Every row comes from one small tree of marks. Brackets hold a mark, then the marks that hang from it, in alphabetical order. Every link used is in the known rows. Which tree was each row made from?
(in the rows, 128 means zero)
Known rows:
(W (K F Q S)): [100 138 109 133  92 161 161 118 131 155  60 195 118 110 155 150  95 115
  84 134 108 171 176 133 134  95 166 140 119 116 110 148 130 118 183 136
  32 164 135 149 150 122 106 145  61  38 174  84 152 128 152]
(C X): [129 121 110 118 116 125 141 123 136 126 101 172 132 124 122 113 143 112
 144 154 170 127 125 131 122 108 155 160 106 129  88 146 112 119 129 115
 104 161 146 133 116 113 119 160 133 129 147 142 135 135 129]
(B A Y): [152 127 150 137  86 124 123 123 119  95 132 163 155 136 129 132 127 119
  97 151 111 174 127 129  93 117 136 146  83 142  75 116 109 139 116 144
  92 149 108 138 120 113 131 137 152 116  99 148  98 140 130]
(S (K (F E) W)): [ 99 127 125 157  77 148 118 123 131 150  61 206 100 108 157 158 111 145
  77 123 123 160 166 106 149  87 171 102 100 139 130 146 123 113 182 122
  39 154 156 124 154 137 109 151  91  57 161  87 151 138 127]
(E (T (G D))): [ 86  82 127  67 104 120 102 116 134 123 102 157 109 141 111 138 112 120
 124 117 163 103  97  68 144 107 164 138 124 116 110 121 121 105 135 163
 107 128 145 105 136 100 119 163 157 155 159 158 135 127  96]
(B A (Y (L W))): [142 147 148 138  93 141 144 115 109  70 119 171 162 115 119 140 156 107
  73 140  57 196 138 157  70 112 116 133 101 143  48 106  88 128 125 164
  77 135 112 190 119  86 123 118 156  65 105 138 103 132 113]
(Y B (L (W (K S)))): [108 152 120 130  88 159 173 115 132 115  65 199 151  98 123 163 135 110
  73 118  53 198 167 181  91  84 128 133 125 130  81 128  80  98 176 155
  55 144 129 204 124  85 129 120 115  18 161 113 148 111 101]
(S (K F (Q H) W)): [ 92 141  90 139  91 198 144 135 137 156  85 208  87 100 131 159  92 114
  74 124 115 142 196 104 128 119 184 133 111 121 104 133 119 100 210 141
  43 168 137 154 157 128 114 132  79  20 180  82 141 142 164]
(H Q): [129 137 121 123 115 135 136 137 114 118 111 167 116 132 120 130 114 124
 145 142 149 135 131 114 108 126 158 152 103 111 100 141 109 130 147 130
  99 147 132 145 127 123 141 143 134 101 118 110 128 131 140]
(Y B): [139 113 134 137  84 138 136 132 130 109 122 174 144 131 117 127 120 128
 118 138 131 161 133 143 113 101 140 150 102 125  95 125 106 122 141 138
 104 160 121 141 122 122 137 139 147 121 120 145 129 127 124]
(S K): [116 130 119 139 103 142 140 134 118 126  98 177 113 126 139 142 126 116
 132 137 123 147 150 131 129 107 159 128 104 126 106 140 129 110 162 119
  86 163 122 125 130 128 123 147 119  97 136 128 133 133 122]
(X (C D) P): [137  80  95 101 160  98 123 104 166 154  71 209 159  95 132  85 128 125
 146 185 194 101 103 144 140 126 168 189 106 134  58 153  95 102 109  82
 101 161 189 130 110  92 124 193 114 170 179 153 164 125 119]
(T E G): [ 95  91 151  95 111 139 115 136 130 135 117 153 131 139 127 137 127 130
 135 144 163 140 135  78 142  80 155 143 120 105  98 133 136 122 139 147
  94 133 144 112 114  97 138 157 139 123 141 150 137 149 100]
(K (F (E T)) Q S): [ 92 105 131 110  81 137 117 131 130 142  60 203  91 123 152 134  98 140
  74 101 147 158 136  92 151 110 173 113 110 120 134 128 100 131 148 162
  25 162 151 129 163 119  86 151  78  81 178  92 136 143 143]
(E (T G)): [ 97  93 141  84 112 126 110 142 123 113 106 161 108 140 121 132 117 119
 130 119 157 126 103  91 143 105 161 130 120 120 106 121 124 116 132 168
 101 149 131 109 137 101 131 152 143 132 145 156 122 132 107]
(B (Y L)): [136 142 148 138  95 131 142 128 120  80 116 165 148 111 115 126 141 107
 102 135 101 182 129 138  91 113 127 145 108 130  76 120  97 131 128 151
  85 152 129 173 120  95 130 128 144  86 113 152 104 123 114]
(G D (T E)): [ 97  70 121  81 109 127 126 107 146 133 104 144 116 139 120 134 113 136
 134 130 168 126 124  63 145  94 157 142 127 103  86 134 119 118 144 138
  85 127 155 129 108  87 108 180 156 144 163 152 150 137  77]
(C D X): [131 107  99 105 132 111 142 112 156 146  88 188 147 115 114 102 142 118
 141 160 189 105 117 127 121 108 158 178 106 127  76 150  98 111 117 110
 108 154 167 129 105 102 112 172 128 150 169 148 148 133 122]
(L (W K)): [109 157 110 129 121 150 162 117 110 117  62 174 132 113 138 142 131 110
 116 132  92 159 156 162 111  92 152 126 119 122  89 140 132 106 160 127
  74 151 124 164 144 107 133 142 105  70 138 115 148 129 116]
(P (X C)): [137  95 101 111 137 111 124 120 148 139  79 193 143 109 134  96 131 116
 150 186 177 120 108 143 134 123 160 174 106 136  73 155 105 104 119  95
 111 176 163 125 113  98 123 176 131 151 161 144 150 120 127]
(G T): [121 102 122 111 115 129 144 128 127 109 106 148 110 136 126 117 114 123
 143 135 149 141 118 110 136 107 156 139 120 116  89 136 118 129 142 140
  91 162 135 141 123 103 119 161 143 123 140 150 131 125 105]
(F (E (T G)) (K Q)): [ 89 108 142  79  82 143  90 146 132 141  69 189 100 123 141 131 103 131
  73  94 159 124 152  68 152 100 194 111  99 111 126 115  99 117 111 185
  50 150 148 109 152 110  89 158 111 111 169 136 126 171 119]
(B Y): [136 135 139 132 100 126 130 126 122  92 113 159 141 126 125 122 127 114
 116 143 126 163 127 129 105 116 141 143 102 132  87 129 118 135 126 136
  94 158 126 147 130 112 133 137 135 113 110 150 110 132 123]
(P (X (C D))): [140  82  88  99 152  98 126 110 167 160  64 208 158 100 128  85 128 121
 147 190 195  99  99 137 134 122 161 191 106 135  59 158  92  96 108  89
 115 168 185 120 101  87 117 186 124 173 181 149 164 119 119]
(S (K W)): [104 134 110 137  99 151 139 123 132 134  96 176  97 112 140 149 119 117
 115 134 122 141 167 123 127 101 165 123 116 144  91 139 135 102 183 128
  77 161 137 137 131 125 131 147 110  74 148 125 140 133 119]
(S (K F W)): [103 124 113 151  87 156 136 122 131 138  81 195 100 110 148 160 110 127
  94 138 116 157 171 124 140  90 161 120 110 145 104 147 139 107 199 124
  59 160 144 126 144 136 121 147  94  51 156  95 149 127 130]
(Y (B A) (L (W K))): [137 144 139 146  78 160 165 119 122 104  97 197 172 111 118 164 139 116
  61 127  33 207 162 182  76  87 123 132 102 133  62 108  80 103 151 160
  69 132  99 190 118  88 129 122 151  43 129 124 132 125 109]
(W K): [119 144 120 136 110 138 153 127 116 128  79 169 131 119 139 139 118 114
 128 136 120 157 146 142 121  97 159 137 107 118 106 141 133 113 152 123
  81 158 120 138 135 116 137 152 110  94 134 128 138 130 125]
(S (K F Q)): [109 126 114 147  87 166 145 135 123 140  92 200 108 119 147 144 106 118
  95 136 106 160 175 124 137 106 167 128 112 116 103 140 133 120 178 130
  51 168 125 131 149 137  98 141  89  64 156  97 141 136 150]
(L (W (K F Q S))): [ 90 152  97 126 103 174 171 110 124 143  44 201 118 102 155 154 108 110
  73 130  80 174 187 152 123  92 160 127 130 121  93 146 128 111 192 141
  24 157 139 175 158 114 104 135  55  14 177  71 162 129 143]
(K S): [116 124 118 122 107 129 141 119 123 124  95 163 116 127 138 128 122 118
 136 141 150 145 135 128 126 106 150 147 109 130 108 143 121 120 156 130
  85 163 140 139 126 119 127 151 109 101 140 126 135 126 129]
(K F (Q H) S W): [ 92 135  90 121  95 185 147 121 143 156  82 193  91 102 130 145  88 117
  77 129 142 140 181 102 125 118 175 153 115 126 105 137 112 110 206 154
  42 167 155 167 151 119 118 136  68  24 183  80 143 136 171]
(K F Q S W): [ 98 120 104 126  88 164 146 111 144 145  89 181  96 106 148 139  94 122
  80 137 133 153 176 114 133  99 162 143 128 139  90 142 132 122 194 150
  43 166 159 155 142 127 111 143  70  45 170  91 150 131 155]
(K (F E)): [123 119 141 151  88 128 117 126 113 127  74 188 128 124 148 128 118 146
 105 133 150 162 128 113 145  92 158 124  90 117 139 142 117 133 140 121
  62 155 147 120 150 136 111 155 110 107 133  99 140 137 138]
(T E (G D)): [ 85  80 136  78 106 133 106 110 140 146 113 150 133 139 117 144 122 131
 127 141 171 116 128  54 144  83 159 151 124 102 101 132 134 110 142 142
 100 113 157 107 112  95 126 168 154 146 155 152 151 142  88]
(X P): [129 109 114 122 127 124 128 121 131 120  97 175 131 115 132 112 133 118
 146 159 164 134 124 143 130 119 162 161 104 131  87 145 119 119 132 105
 100 165 149 136 124 115 132 167 122 130 139 141 138 131 129]
(G D): [117 114 111 112 104 125 129 102 125 122 104 155 126 129 120 124 119 120
 135 140 154 121 124 109 125 109 153 154 109 119 102 137 127 111 144 122
 107 143 142 130 125 122 118 163 144 146 135 140 142 125 119]
(W (K (F E) S)): [103 138 130 146  86 132 135 117 124 158  30 204 126 111 163 154 106 141
  85 124 125 177 151 123 147  82 166 119  95 122 152 156 114 120 167 118
  27 152 150 130 155 125 110 155  73  54 168  78 155 129 132]
(L (W (K S))): [ 98 156 102 119 117 148 166 110 119 130  49 178 124 110 146 151 129 108
 111 130  95 161 161 159 115  92 152 126 123 131  97 147 124 104 175 129
  58 152 135 170 141 104 128 142  86  47 158 103 154 126 116]
(K F Q W): [109 121 112 136  91 166 142 118 134 131 103 178 104 109 139 129  98 122
  85 139 131 152 171 118 129  98 163 140 125 129  82 134 140 125 178 147
  58 165 148 151 144 129 115 144  87  67 151 102 143 136 155]

Write each row's tree:
[126 155 136 131 106 143 151 119 111  69  98 169 149 103 114 130 154 101
  89 133  73 184 138 157  81 110 121 131 119 134  59 118  96 124 135 156
  78 144 132 199 128  87 126 119 140  62 117 139 115 125 106] : (B (Y (L W)))
[114 139 136 155  89 135 132 126 115 143  44 200 134 114 156 146 110 141
  90 125 123 176 146 125 144  83 166 118  93 112 144 146 123 123 151 114
  42 151 139 126 157 128 115 156  91  76 148  89 150 135 133] : (W (K (F E)))
[118 123 133 144  84 149 126 129 119 136  83 190 120 119 147 119 105 138
  87 128 139 161 150 106 141 102 169 127 101 108 123 133 118 138 139 135
  45 162 144 136 155 133  95 150  95  96 144  98 138 147 155] : (K (F E) Q)
[132  93  88  96 149 103 133 106 173 156  75 205 153  99 117  94 149 119
 145 176 206  94 110 139 129 121 169 193 104 136  61 159  88 106 110  87
 109 157 189 130 102  95 113 186 122 157 189 152 158 134 122] : (C D (X P))
[152 132 159 145  82 129 134 124 118  81 135 168 162 122 119 136 140 112
  84 143  84 194 130 138  80 116 122 147  90 139  64 107  89 134 118 161
  85 143 109 166 110  94 127 129 162  88 102 152  94 132 121] : (B A (Y L))
[133 167 143 142  93 148 159 115 113  87  88 184 169 104 126 159 147 102
  59 133  30 209 155 169  69 102 124 126 103 140  53 113  92 117 137 159
  57 130 105 195 126  79 127 120 138  35 120 128 113 129 109] : (B A (Y (L (W K))))
[144 124 144 142  77 154 149 120 119  87 127 186 166 121 110 146 147 121
  75 135  60 194 146 171  79  97 115 141 101 136  56 102  75 115 139 166
  88 135 107 185 110  94 126 121 168  73 114 133 123 126 115] : (Y (B A) (L W))
[ 96 142 122 139  82 152 144 120 130 166  39 205 118 107 164 147  95 133
  67 118 115 177 172 114 142  90 176 122 106 110 136 148 115 125 166 134
  12 159 146 147 160 123  96 149  58  44 179  75 153 139 150] : (W (K (F E) Q S))
[117 175 131 135 106 149 166 119 115  85  70 180 156  94 123 149 147  96
  76 125  47 197 155 169  80 100 128 124 120 129  64 124 101 113 147 151
  59 141 124 204 134  80 130 119 122  33 131 130 124 121 100] : (B (Y (L (W K))))
[104 156 114 143  92 177 142 138 120 161  47 213 122 106 138 144  93 129
  70 112 121 161 171 104 131 111 189 131  91  90 144 134 103 115 162 133
  27 160 132 152 171 121 108 141  77  46 171  77 141 148 166] : (W (K (F E) (Q H)))
[ 92 152 117 140  97 145 145 109 117 146  13 209 126 104 164 159 121 136
  74 121  97 179 159 142 137  78 159 106 107 125 136 154 113 114 175 123
  20 144 154 155 163 117 107 145  67  31 171  64 165 131 124] : (L (W (K (F E) S)))
[154 110 154 149  67 140 140 130 126  98 144 181 166 128 111 142 133 125
  87 138  89 192 136 152  89  99 122 154  89 131  73 104  78 121 131 162
  97 144 102 159 102 103 128 132 174  97 112 146 113 126 124] : (Y (B A) L)
[106 145  95 117 110 183 147 129 134 137 111 168  97 107 113 124 100 107
 102 126 145 124 171 103 110 129 178 154 117 117  84 121 115 108 173 156
  76 169 138 173 143 112 132 135 103  70 155 123 126 146 160] : (K (Q H) W)
[119 152 127 141  90 162 171 124 124 101  79 194 158  99 115 155 139 111
  78 119  50 195 162 183  89  84 129 130 121 122  73 121  88 101 161 152
  69 142 117 199 126  89 133 121 133  41 140 125 144 116 102] : (Y B (L (W K)))
[102 116 112 133  93 143 137 108 136 136  79 180 104 111 147 147 106 129
  97 141 143 154 156 121 137  90 151 140 116 148 105 149 132 117 194 135
  58 159 161 140 139 128 125 151  83  55 159  92 150 123 138] : (K F S W)
[102 153 104 136 105 176 168 118 115 128  57 195 127 105 147 144 113 111
  77 132  77 173 181 154 120  92 160 125 127 114  86 138 136 114 174 137
  39 155 128 169 161 117 107 135  73  38 157  83 156 135 144] : (L (W (K F Q)))
[102 121 140 132  89 126 119 136 118 135  35 207 114 118 153 152 106 144
  84 100 127 172 127 114 151  91 171 101  98 117 148 133 112 118 145 138
  38 151 135 115 168 117 110 158  92  83 160  97 142 137 122] : (W (K (F (E T))))
[103 162 102 121 117 172 171 120 116 125  72 175 125 108 138 133 120 101
  98 128  81 159 177 153 107 102 163 127 131 111  73 132 132 110 158 142
  57 157 122 180 148 105 118 135  89  60 149 112 146 140 132] : (L (W (K Q)))
[ 84 103 144  77  83 119  85 135 133 146  47 192 101 126 149 148 113 138
  87  96 172 125 135  72 159  90 184 110  91 131 150 131  90 110 128 173
  51 144 163  98 145 108 100 163 107  97 177 127 134 157 101] : (F (E (T G)) (K S))
[113 135 108 111  89 152 138 122 130 141  79 180 109 112 148 130 106 111
  96 130 143 138 188 125 126 106 174 146 100 128 102 139 112 115 154 150
  54 170 143 142 130 126  97 153  81  73 159 115 138 155 145] : (F (K Q S))
[112 137 106 117  87 165 135 120 136 133  92 173 103 101 142 128 103 113
  83 128 141 132 199 119 121 100 178 138 108 137  80 129 126 110 159 157
  62 167 148 149 133 127 108 152  90  74 150 124 138 161 142] : (F (K Q W))
[116 154 112 120  89 169 118 140 119 148  67 198 113 109 132 123 106 124
  83 109 158 128 182  96 124 121 196 137  72 102 135 125  85 112 131 148
  49 166 140 145 151 125  97 149  96  81 157 108 125 176 157] : (F E (K (Q H)))
[129 133 132 136  90 155 155 124 121  85 108 183 151 110 108 136 147 116
  92 127  76 182 144 171  90  94 121 138 120 127  68 115  85 111 149 157
  89 146 126 193 119  95 130 121 151  71 126 135 135 118 107] : (Y B (L W))
[ 98 137 103 131  94 171 148 126 139 142 104 177  88 108 140 141 105 110
  96 129 111 142 187 117 122 110 174 126 126 133  77 131 135 107 181 145
  62 168 135 152 136 123 116 140  96  64 159 123 137 143 135] : (S (K Q W))
[ 96 163  92 114 111 177 164 131 131 161  69 187 110 109 128 144  97 100
 102 120 121 145 177 120 114 124 182 153 109 103 112 136 106 102 179 144
  49 169 125 171 146 105 124 136  77  40 178 104 134 138 158] : (W (K (Q H) S))
[112 138 116 143  95 164 159 127 122 140  74 191 126 111 148 141  98 117
  89 135 104 171 172 135 129  96 166 138 115 108 103 140 138 121 168 132
  47 164 124 144 151 124 111 146  78  60 153  96 146 133 153] : (W (K F Q))
[ 95 105 151  87  86 121  82 143 124 131  59 188 109 128 141 139 116 138
  91  98 170 124 131  75 156  91 184 108  89 122 142 123  98 112 112 171
  65 143 151  93 148 112 103 165 126 120 158 138 128 162 102] : (F (E (T G)) K)
[106 133 105 115  89 142 128 110 139 139  69 176 103 104 150 145 112 121
  96 131 153 134 183 125 128  92 167 138 101 157 103 146 119 103 175 145
  62 161 162 139 126 125 120 159  86  60 158 114 146 147 125] : (F (K S W))
[ 97 128 105 143  83 176 145 124 138 146  91 196  92 105 149 153  99 121
  76 133 105 155 191 117 136 100 171 123 123 134  89 139 140 111 199 140
  43 166 141 143 148 135 106 140  80  41 168  92 148 137 146] : (S (K F Q W))
[ 97 142 112 113  74 155 121 112 144 159  57 188  94  96 158 133 100 130
  61 112 150 138 200  98 133  94 187 123  99 141 113 137 103 113 156 158
  27 162 173 151 139 124  93 156  69  57 175 103 145 166 138] : (F E (K Q S W))
[112 126 135 159  81 138 119 132 116 142  62 208 115 121 157 150 118 144
  96 127 124 164 150 113 151  93 167 107  87 122 147 148 118 121 161 112
  47 156 139 112 154 140 102 151 101  81 150  88 144 137 130] : (S (K (F E)))
[100 137  99 108  84 163 137 112 144 148  77 178  94  99 149 137  99 113
  78 126 144 133 204 116 125 100 176 141 112 146  87 137 118 107 174 160
  46 168 160 154 130 124 104 153  72  50 170 111 143 156 142] : (F (K Q S W))
[111 119 134 141  85 126 120 119 121 140  59 194 119 122 155 137 115 145
 100 131 152 163 135 111 148  92 159 127  93 125 147 150 110 131 155 124
  46 156 158 125 148 132 106 155  91  84 153  87 146 131 137] : (K (F E) S)
[102 147 107 120 102 155 165 121 130 151  75 176 115 113 146 139 102 106
 104 129 112 158 172 133 121 106 168 143 122 115  98 141 126 114 166 140
  51 166 129 159 138 111 116 145  77  61 166 114 141 134 140] : (W (K Q S))
[ 95 131 118 149  72 168 128 126 138 158  70 207  91 102 157 149  99 138
  59 118 113 160 187  99 144  96 181 106 110 129 116 137 124 118 180 137
  23 161 153 139 158 136  95 145  77  47 173  84 149 147 144] : (S (K (F E) Q W))
[ 98 177  88 117 125 193 171 130 115 135  66 186 119 104 120 139 115  96
  97 120  92 146 181 141 100 121 175 138 120 100  88 127 112  99 171 145
  57 159 118 191 157 100 125 127  88  40 161 103 139 144 149] : (L (W (K (Q H))))
[ 87 176  80 107 122 190 175 122 124 149  53 191 110 102 128 148 111  95
  91 118  95 146 186 138 103 120 176 139 123 107  98 135 104  95 187 148
  42 160 130 197 155  96 121 126  71  17 182  91 145 139 148] : (L (W (K (Q H) S)))
[ 97 166  88 131 114 197 168 128 114 138  51 207 123 101 129 151 107 106
  76 124  86 158 185 141 112 111 173 135 115 100 101 134 117 103 188 140
  38 158 123 181 169 110 116 127  73  17 169  72 150 139 161] : (L (W (K F (Q H))))
